Each row comes from the steps of one path. Every step used is in the known rows, and no mark comes twice. Write the path behind each row, first mark first.
In the rows, 128 means zero.
Known rows:
kivuz duna tefif rulu: [138 124 117 153 148 117 167  68 173 105  96 138 123 129  94 126 130 100
 107 155 168  99 157  89 101  81 146 124  98  97 209 163 162 135 140 114
 119 164  94 153 146]
gova duna tazu rulu: [130 103 129 147  99 119 169 128 166 149  93 136 142  86 134 139 110 132
 106 160 132 126 167 117 124 117  99 123  79 156 164 170 183 138 142 125
 118 199  97 160 154]
rumem lidu fomiz duna tefif tazu rulu: [ 82  99 162 222  84 146 160  62  82  95  48  88 173 150 150 134 130 152
 100 202 186 135 137 132 136 127  96 161 130 153 243 202 201 121 188 163
 117 178  63 126 195]
duna tazu rulu: [124 101 147 136  89 124 164 110 152 143  98 110 127 116 158 132 121 153
 133 147 145 132 138 128 116 117 118 116 113 146 145 144 167 129 116 111
 131 172 108 149 122]
tefif rulu lidu tazu: [124 117 155 143 116 143 177  97 113 131 130 131 164 103 132 139  98 100
 162 151 106 111  95  85  84 167 154  84 203 112 155 146 179 161 151 125
 131 147 144 162 122]
lidu fomiz rumem: [135 144  92 162 133 122 104 134  81  94  99 109 145 148 101 145 100 142
 120 113 132 138  78 118 158 154 117 130 145 145 178 137 137  69 172 132
 113 140 120 149 185]
kivuz lidu tefif: [106 158 100 119 136 151 152 134  85 122 123 172 120 143 161 140 130 118
 115 118 160 147 108  96 124 142 133 146 145  85 131 115 166 149 146 127
 164 151  99 147 176]
lidu tefif tazu: [ 85 153 171 127 128 149 142 116  79 101  78 178 113 177 175 154 138 158
  88 149 138 135 109 141 127 171  91 115 156  93 132 128 145 163 129 119
 165 140 109 141 155]
rulu lidu fomiz duna: [131 138 131 165 103 123 142  91  81 103 118 105 140  97 119 147  78 108
 148 152 144 135  96 109 127 134 140 147 149 123 135 178 193 120 203 163
 101 123 117 152 183]
fomiz rumem lidu tefif: [ 96 123 124 170 133 145 120 116  46  84  97 131 132 180 136 160 139 197
 109 147 148 118  81 124 115 141 123 113 182 158 155 124 152  72 136 121
 146 156 132 158 177]
lalo duna tefif rulu lidu: [149 115 142 155 114 124 179  79 156 141  77  86 145 133 150 167  98  70
 139 171 130 125 135  85 107  74 148 122 125  71 208 136 188 126 165 137
 126 153 107 189 140]
gova lalo: [117 117 134 142 143 104 118 117 111 131 108 120 100 123 134 132 142  97
 107 129 136 114 146 116 131 102  90 155 114 113 116 147 146 106 143 135
 130 127 142 153 139]
lalo lidu fomiz duna: [132 142 109 184 130 140 100  91  92 112 108  96 117 132 114 154 112 135
 129 162 141 114  89  83 134 108 104 135 129 120 184 175 198  92 210 156
 138 139 115 155 149]
tefif rulu lidu fomiz: [146 145 129 143 117 143 175 101  84 134 105 103 176  96 123 136  94  96
 172 131 120 132  95  85 137 145 167 112 182 106 173 166 176 122 153 144
  96 128 120 183 130]
rulu lidu tazu: [127 130 153 156 117 118 157 116  92 122 144 145 157 110 153 136 106 121
 155 143 109 131  90  88 103 173 149 105 180 146 116 132 161 155 171 154
 134 140 152 125 147]
tazu rulu lidu: [153 121 146 167 106 139 167 116 104 157 140  95 164  96 146 103 135 120
 157 139 123 137 116 137 140 152 142 121 157 135 153 150 176 167 138 150
 132 133 133 166  98]
tazu duna: [123 107 129 163 147 145 148 107 121 155 122  95 132 113 117 139 126 116
  95 143 138 115 144 125 123 130 114 118 100 119 160 123 113 117 121 151
 141 115 137 149 148]
duna tazu rulu lidu fomiz: [146 118 143 154  82 109 187  96  95 116  96 111 163  93 162 138  89 137
 176 145 133 155  92  97 137 145 140 131 144 139 148 183 209 122 158 159
 103 161 110 167 144]
lalo lidu tazu rulu: [130 107 132 201 130 150 148 111 109 158 122 114 143 136 143 116 159 148
 143 159 124 129  94  88 124 157 101  88 154 145 201 142 197 136 159 143
 184 173 145 156  81]
fomiz duna: [119 123 129 144 118 142 112 111 141 117 113 116 106 120 113 141 111 114
 100 152 149 120 132 142 109 111 122 141 119 127 132 150 148 131 167 121
 128 133 115 130 165]
lidu fomiz duna: [118 134 120 168 105 139 121 116  98  99  93 100 118 115 115 150  80 109
 122 145 161 134 112 115 136 123 125 148 128 138 158 163 164 104 189 154
 110 137  98 125 182]
gova lalo tefif tazu duna: [ 87  92 172 179 136 171 107  82  72 134  65 105 116 136 155 174 165  74
  60 170 148 119 148 132 109 123  48 138  73  55 206 163 151 145 127 136
 178 148 131 192 143]
kivuz duna tefif: [137 129 120 159 146  94 136  85 161  89 120 151 107 130  99 120 137 118
 115 144 167 124 160 102 108  84 133 140  72 123 176 157 144 132 163 145
 134 160  97 116 164]
rumem duna rulu tazu: [130 131 107 124 108 106 182 115 108 112  58  98  95 108 113 155  92  95
 113 157 114 130  95 101 137 131 141 109 127 166 133 130 148 108  91 133
 151 157 110  97  96]
duna rulu lidu tazu: [126 142 145 149 100  85 195 112  86 112 119 124 138  98 160 143 106  99
 156 149 112 103 103  92 126 171 139 115 193 151 113 147 169 166 135 132
 150 164 135 125 140]
duna rumem lidu tefif tazu: [ 42 153 154 165  82 161 158 107  60 101  68 173 130 172 190 149 134 210
  80 156 146 126  99  94  97 125 114 133 152 127 130 137 170 113 135 120
 159 181 114 124 192]
kivuz duna: [151 130 119 150 147 121 112 107 146 109 138 151 119 107 106 117 141 126
 127 125 144 113 143 112 119 111 126 138 103 124 143 154 152 148 157 126
 141 146 124 125 139]
tefif rulu tazu duna: [136 109 117 161 157 181 186  82 122 154  79  87 128 109 111 136 107 101
 104 156 114 115 129  99  90 136 136  91 112 112 209 125 154 110  92 122
 126 135 144 173 114]
rumem lidu fomiz duna tazu: [ 89 103 145 158  81 124 132  77 102  75  85 110 133 117 147 180  84 162
 140 170 184 114 115  82  98  94 122 163 123 165 144 198 193  70 171 136
  93 176  91 124 198]
fomiz rumem duna rulu lidu: [139 137 114 144  96  77 164  96  76 114  85  73 122 103 104 178 104 115
 119 151 130 107  76 134 139 129 134 102 168 150 139 145 170 113 132 120
 141 166 133 151 134]
gova lalo lidu tefif tazu: [ 79 157 163 169 154 125 109  79  45 114  69 160  79 185 183 172 179 151
  61 159 125 113 123  96 128 120  37 128 145  65 155 160 189 125 168 133
 193 154 135 180 134]
gova lalo duna tazu rulu lidu tefif: [134 107 165 181 101 108 173  84  92 133  39 115  98 125 212 183 106 104
 131 176 141 144 118  83 111  77  85 144 113  83 137 148 235 121 169 152
 170 181 106 221 163]
tefif tazu rulu lidu fomiz rumem: [140 148 136 196 101 149 135 103  35 112  77 103 192 133 148 132 115 163
 128 140 113 154  69 142 166 204  93 123 169 123 220 178 197 137 184 143
 128 155 128 178 160]

Write each row's path:
[122 103 158 182 138 129 174  89  90 142 145 108 161  99 142 139 107 106
 136 156 129 122 110  89  88 177 132  95 151 128 157 139 164 144 159 169
 144 130 165 159 161]
rulu lidu tazu duna
[ 81 115 172 131 103  97 161  69 135 104  69 132 121 159 134 160 124 129
  52 163 156 141 127 139 123 103 108 119 102 128 182 134 137 129 141 144
 141 152  89 100 147]
rumem duna tefif tazu
[152 117 162 158  86 131 181 101 115 136  59 120 122 133 213 174  95 132
 151 178 142 151  97  89 108 107 120 116 129  91 147 130 222 144 153 141
 169 177  99 199 148]
lalo duna tazu rulu lidu tefif
[116 108 135 177 126 109 190 109 105 146  88  99 115  98 138 156 112  99
 113 163 145  91 139  91 115 169  93  98 136 145 158 132 139 148 109 145
 173 155 131 129 156]
lidu tazu duna rulu
[115 107 128 132 121 121 209  84 151 111  58 103 101 140  92 145  75  80
  92 170 131 138 101  93  94  82 167  92 118 135 204 126 161  89 115 137
 115 155  93 133 113]
rumem duna tefif rulu tazu
[ 87 105 170 186  96 143 152  75 141 112  67 109 115 156 135 124 137 127
  59 184 165 134 157 166 129 115  82 145  97 124 217 170 177 164 164 131
 150 162  85 135 166]
fomiz duna tefif tazu rulu
[128 131 120 155 134 118 169 108 121 151  85  73 110 100 132 156 127  99
 103 153 149  94 162 113 144 130  91 111 107 119 160 137 128 130  85 141
 150 142 129 150 134]
tazu duna rulu
[133 131 121 128 131 175 166 109 132 132  86 121 127 128 120 113  97 112
 131 140  94 130 107 103 104 141 153 108 146 120 174 130 157 111 102 112
 116 137 132 154  99]
tefif rulu tazu
[157 153 103 166 130 113 119 118  46  99 113 108 161 127 122 151  92 139
 150 122 109 134  64 108 149 156 144 132 170 132 164 154 158  86 186 152
  93 139 140 166 184]
rulu lidu fomiz rumem
[117 118 130 120 112 100 146 121 167 114 110 164 127  97 134 157 100 128
  96 151 130 117 159  85 114 107  99 128  80 134 127 164 170 113 156 120
  98 186  96 141 198]
gova duna tazu
[151  98 136 148  86 142 154 109 173 153  59  96 124 127 182 154 103 126
 139 162 149 137 144 108 117  84 104 140  86 116 171 134 190 132 136 121
 157 175  95 172 132]
lalo duna tazu rulu
[125 139  90 154 142 132 190 109 100 159 110 114 139  93 147 143 122  71
 107 148 157 101 133  66 117 175 102 122 118 108 192 122 174 158 137 131
 191 177 116 134 181]
kivuz lidu tazu duna rulu
[108 141 155 154 115 124 172  89  92 146  70 102 125 115 158 157 138 119
  77 166 136  96 169 141 140 165  63 118 111 101 174 152 135 159  88 110
 167 146 124 143 143]
tefif tazu duna rulu
[114 139 122 134 131 170 180 119  96 111  62 147 101 161 132 139 100 122
 123 152 113 136  89  99  99 148 156  96 174 117 161 106 170 126  94 113
 141 153 113 165 121]
lidu tefif rulu tazu
[128 130 134 151  92  79 177 104  78 111  90  96 128 113 111 181  85 115
 119 157 128 107  62  99 133 157 131  83 195 169 143 136 175 123 157 130
 163 180 137 130 151]
fomiz rumem duna rulu lidu tazu
[111 105 137 175 148 110 162  79 137 136 101  91 113 139 117 136 122 101
  80 159 157 112 162 114 110  98 125 126  77 120 191 122 123 113 131 164
 120 129 122 150 175]
tazu duna tefif
[140 152 115 135 119 120 170 127 102 108  72 116  94 122 138 121 100 107
 126 143  98 119 116 105 141 150 127 131 132 160 124 137 149 128  94 116
 137 154 117 115 120]
duna rulu tazu
[150 126 143 127 116 138 176  95 129 147 124 101 154 100 131 129 115 111
 152 142 117 117 119 108 112 137 167 104 170  93 143 147 169 153 120 119
 112 131 143 181  97]
tefif rulu lidu
[125  98 141 178 119 136 154 134 125 147 121 119 151 122 144 105 129 129
 145 147 135 140 106 121 119 175 119 102 151 166 169 122 160 156 140 142
 161 155 126 127 118]
lidu tazu rulu
[ 84 135 175 157 142 161 158  91  70 127  71 138 121 157 158 169 138 148
  57 169 145 133 127 131 115 172  67 100 121  82 164 124 142 153 120 133
 174 136 123 157 178]
lidu tefif tazu duna
[139 141 110 171 131 104 160  76  85  96  70  91 162 138  98 158  86 114
 122 144 138 120  79  90 137 124 163 121 169 116 221 162 179  84 171 143
  79 153 107 189 195]
duna tefif rulu lidu fomiz rumem
[119  89 136 149 128 146  94 116  90 111  95 121 104 125 141 149 150  77
 121 141 143 129 131 125 126  93 103 147  97  91 149 150 148 126 133 134
 158 156 121 178 127]
gova lalo tefif
[146 142 127 146 118 119 148 119  68 117 125 120 165 104 126 131  93 124
 170 133 115 144  92  92 150 153 152 140 162 126 133 158 171 125 174 172
 104 130 126 149 154]
rulu lidu fomiz
[122 144 127 145 154 155 155 100  95 142  94 120 106 166 131 154 149 143
 124 168 138 111 102  87 117 116 119  75 179  75 174 135 180 122 126 113
 175 156 119 201  90]
lalo lidu tefif rulu
[129 129  91 157 122 115 114 125  84 105  75  97 141 134  85 176  86 138
 106 124 153 143  59 114 142 128 132 112 138 159 183 128 146  64 164 149
 125 144 101 139 161]
lidu fomiz rumem duna
[104  88 107 199 120 210 170  88  99 154  40  78  79 107 128 144  91  72
  69 157 136 115 110  62  63  69 119 119  57  86 209 147 182  88 118 137
 160 175 129 219 147]
gova lalo tefif rulu tazu duna rumem
[ 96 128 109 181 124 187 208 105  95 142  43 119  87 134 141 143  69 132
  68 151 127 118  95  58  76 116 149  84 115 108 176 103 171  92  97 130
 148 162 113 189 186]
lidu tefif rulu tazu duna rumem
[119 105 171 132  70 109 216  83 103 118  66 110 112 113 160 177  94 150
 128 181 158 159  76 122 112 118 147  88 161 133 116 141 195 144 136 154
 153 176  97 176 130]
rumem duna tazu rulu lidu tefif
[106 106 111 146 124  88 135  98 128  96  81  93 108 164  88 168 105 129
  63 148 159 126  94 129 119  86 137 112 112 152 185 117 126  62 148 137
 127 162  98 121 173]
fomiz rumem duna tefif
[104 121 185 198  82 133 169  55 119 110  84  99 140 134 156 124 124 123
  78 193 149 129 140 158 120 121 110 143 126 117 194 182 203 178 186 140
 131 159 100 148 167]
fomiz duna tefif tazu rulu lidu
[143 133 135 166 124 103 196  92  93 154 106  63 131  80 136 149 114  86
 131 161 135 100 150 108 140 154 122 114 139 116 144 151 157 150 107 146
 139 137 149 166 134]
tazu duna rulu lidu
[ 86 103 125 198 108 121 140  76  97  67  92  96 138 137 120 151 100 129
 124 173 184 116 121 105 119  88 140 166 125 160 186 182 172  69 188 169
  91 159  83 118 205]
rumem lidu fomiz duna tefif
[135  99 167 175 137 145 201  73 111 159 119  89 165  91 125 149  98  94
 135 167 128 101 110  81  82 161 143  73 170 108 188 141 169 154 137 141
 142 137 154 189 136]
tefif rulu lidu tazu duna
[ 85 124 144 150 126 141 146 119  67  99 113 145 136 155 157 150 150 166
 143 156 156 126 112 112 110 135 138 120 174 144 122 130 151 117 119 143
 146 147 121 131 144]
rumem lidu tefif
